Each row was made from one path, in order. Every step used is in the known rows, and no mark comes twice. Write each row's path.
In the rows, zero is written as 128.
Known rows
buva > pizoz > gato: [111 141 114  64 115 152 146 136 104 139 169 120  73 216 136 103 101 141
  94 149 144 108 119 125]
kadol > buva > pizoz: [130 113 100 144 135 100  56 117  87 119 163 116 138 158 132 134 136 144
 115  82 114 120  96 168]
kadol > buva > pizoz > gusog > veni: [127 128  96 184 166  90  85 145 141 151 172 135 148 123 135 149 135 164
 104  78 108 104 142 128]
gusog > pizoz > mepe > veni: [182 100 192  88 128 146 169 112 127 105 140 125  94  54 149 108  89 121
 134 128 135  93 184 117]
gusog > veni > mepe > kadol > buva: [128 137 111 195 123 123  85 135 168 152 109 141 162 112  98 153 128 169
 167 114 104 175 121  77]
mepe > kadol > buva > pizoz > gato: [131 142  67 105  90 167 106 141  98 199 160 147 112 182 132  96 115 128
  99 139 140 147 130 129]
veni > gusog: [123 141 203 124 115 124 137 132 130  97 114 119 122 192 102 114 177  73
 130 115 132 135  85 117]
gusog > pizoz > mepe: [171 112 182  80 148 120 153 109  84  81 148 120 119  68 152 120 128 118
 148 112 155 105 139 140]
buva > pizoz > gusog > veni: [130 135 132 123 154  91 139 168 159 133 163 119 120 155 141 135  94 164
  95 113 111 106 157  96]
gato > pizoz > buva: [125 135 138  76 142 115 131  95 119 146  79 130 149 132 170 152 123 117
 128 142 139  81  92 169]
gato > pizoz: [125 135 161  75 124 115 112 101  94 103 108  92 158 149 151 131 112 107
 141 132 141 110 116 134]
futu > kadol: [124 101 160 115 103  83  97 110 138 128 111 156 144 179 133  59 116 154
 150 108 134 147  92 124]
gato > pizoz > gusog > veni > mepe > kadol: [104 171 107 103 140 133 163 152 151 157  91 112 174 101 129 161 101 132
 147 184 119 161 164  58]
buva > pizoz > gusog > veni > mepe > kadol: [108 153  78 119 136 123 153 184 162 158 134 125 131 142 121 143  86 172
 114 167 102 168 151  65]
pizoz > buva > kadol: [135 127 137 111 103 150  96 127 184 165  89 130  96 165 147 139 128 140
 109 145 126 117 104 151]
mepe > veni > gusog > pizoz > buva: [163 121 165 124 116 146 174  96 143 137  89 140  87 120 129 129 167  75
 128 131 121  72 120 124]
gusog > veni > mepe > pizoz: [ 95 145 116 148 144 112 129 104 150  60 125  97 122 119 101 175  96 195
 192 107 126 137 113 105]
mepe > veni > gusog > pizoz > buva > kadol: [155 118 152 144  71 186 147 110 169 147  88 112  73 129 126 132 166  56
 113 160 117  94 153 129]
kadol > buva > pizoz > mepe > veni: [147  79 126 157 134 142 108 135 136 132 167 145 117  84 137 107  87 136
  85 113 125 114 166 179]
gusog > veni: [148 121 196 139 132  97 119 137 184 119 126 120 124 154 125 127  96 166
 141  88 120 112 132  79]
veni > gusog > pizoz: [150 142 184 114 116 123 148 104  74  74 128  99 125 152 113 128 195  63
 157 105 133 109 104 114]
gusog > veni > mepe > kadol > buva > pizoz: [118 120  58 187 116 123  89 154 137 139 136 119 156 129 105 150 106 163
 139 119  95 168 130 103]
gato > pizoz > mepe > veni: [139 103 190  85 124 153 160 117 139 108 111 120 135  78 156 103  69  95
 110 164 149 101 186 139]
buva > pizoz > mepe > veni > gusog: [133  93 183 126 110 158 181 160 143  89 145 124  94 141 112  80 103  58
  73 155 138 120 161 154]

Write each row's path
[137  95 115 145 152 121  95 131  89 105 170 140 145 100 138 119 126 125
 102  98 145 122 123 204] | kadol > buva > pizoz > mepe
[110 130  46 139 112 137  74 133  83 148 134 127 150 145 110 141 129 151
 133 138 101 176  98 139] | veni > mepe > kadol > buva > pizoz
[118 127 117  86 101 155 103 114 144 148  74 101 137 146 164 151 124  97
 113 166 139 104 119 172] | gato > pizoz > buva > kadol
[138 124 216 142  98 149 145 130 173 122 108 130  95 176 103 101 136  84
 116 134 117 127 130  93] | mepe > veni > gusog
[ 92 156  32 119 106 184 114 135  81 177 150 144 106 171 110 133 134 141
 119 175 128 167 107 126] | veni > mepe > kadol > buva > pizoz > gato
[120 162  97 187 152 123 107 150 173 187 114 167 164  91 108 165 154 176
 154 128 104 173 137  70] | pizoz > gusog > veni > mepe > kadol > buva
[ 89 142  63 201 184 102 100 143 124 130 159 134 143 106 111 188 158 175
 123 111  99 131 121 123] | kadol > buva > pizoz > gusog > veni > mepe
[ 98 154  34 131 142 130  92 144  91 181 138 150 155 126 121 156 154 158
 117 153 107 180 110 130] | veni > mepe > kadol > buva > pizoz > gusog
[115 162 125  89 154 109 126 107 124 127 140 127 119 133 145 141 128 178
 149 110 141 125 120 131] | mepe > pizoz > gusog
[127 112 210 116 110 171 191 129 132  90 103 114 135  98 124  98 121  21
 108 166 159 114 171 146] | gato > pizoz > mepe > veni > gusog
[149 136  76 164 130 105  95 172 155 197 152 141 161 122 136 125 108 155
 100 101 103 143 166  97] | mepe > kadol > buva > pizoz > gusog > veni
[185 114 133 123 121 137 111 117  79 149 140 148 161  44 147 110 144 105
 151 102 146 143 152 144] | gusog > pizoz > mepe > kadol > buva
[125 159 138 126 158  93 140 123 171 118 141 120 124 113 134 150 102 191
 152  90 132 113 151  98] | mepe > pizoz > gusog > veni
[120  59 129 213  93 124 128 130 127 115 142 169 143 116 107  37 149  54
  96 118 146 144 141 204] | futu > kadol > buva > pizoz > mepe > veni > gusog
[111 162 149  67 161 114 130 113 102 137 117 116 158 126 161 144 140 117
 121 145 137 111 132 123] | gato > pizoz > gusog
[174 130 185  93 102 154 191 143  89 103 117 124 137  97 121  81 160  37
 140 142 156 147 144 120] | veni > gusog > pizoz > mepe > kadol
[117  82  81 168 106  77  52 100  86 134 150 148 168 164 135  71 133 145
 131  79 122 134  92 181] | futu > kadol > buva > pizoz
[ 92 149  99 139 174 109 145 160 147 110 148 115 121 139 117 169 109 179
 118 145 106 130 130  92] | buva > pizoz > gusog > veni > mepe
[128 143 146 133 114 127 134 156 183 138  97 123 134 147 104 136  85 171
 159 146 107 174 132  47] | gusog > veni > mepe > kadol
[161 129 140  86 144 107 134  84 107 143 107 135 108 110 166 151 149 147
 146 107 129  74  91 146] | gusog > pizoz > buva
[154 103 135  66 103 140 149 174 125 136 148 132 130 139 149  73  58 122
  85 157 146 155 152 140] | buva > pizoz > mepe > kadol
[ 97 163 148 142 177 110 147 146 179 125 123 143 122 122 112 174 136 186
 148 139 111 137 125  67] | pizoz > gusog > veni > mepe
[ 90 148 104 106 143 118 118  86 105  63 123  99 116 134 108 166 128 191
 185 129 134 150  85 138] | veni > mepe > pizoz
[ 78 114  42 221 158  74  92 128 127 138 146 160 166 109 112 125 153 172
 138 108 107 150 113 139] | futu > kadol > buva > pizoz > gusog > veni > mepe
[136 102 152  86 140 121 146 147 108  92 161 123 117 134 148 101  84 127
  91 132 148 120 131 175] | buva > pizoz > mepe
[139 151 174  99  93 194 199 108 118 130 134 124  51 160 108 102 162  62
 129 151 140  92 158  74] | mepe > veni > gusog > pizoz > gato
[ 93 133  75 163 117 146 120 115 196 105  91 103  97 118 117 194 111 179
 163 148 129 127 116 144] | gusog > veni > mepe > pizoz > buva > kadol
[149 137 156 120 134 124 166  91  98 119  95 132 110 136 135 143 207  62
 142 116 137  81  77 152] | veni > gusog > pizoz > buva
[130  86 149 191 122 154 132 140 128 102 153 140 120 107 104  98 147  52
  81 122 136 121 151 187] | kadol > buva > pizoz > mepe > veni > gusog
[171 124 155 153 108 149 142 127  73 120 128 139 165  66 115 102 205  28
 146 111 159 148 134 148] | veni > gusog > pizoz > mepe > kadol > buva
[ 92 145  83 109 158 120 131  74 128 108  92 139 104 123 129 181 133 194
 172 139 134 122  54 178] | veni > mepe > pizoz > buva
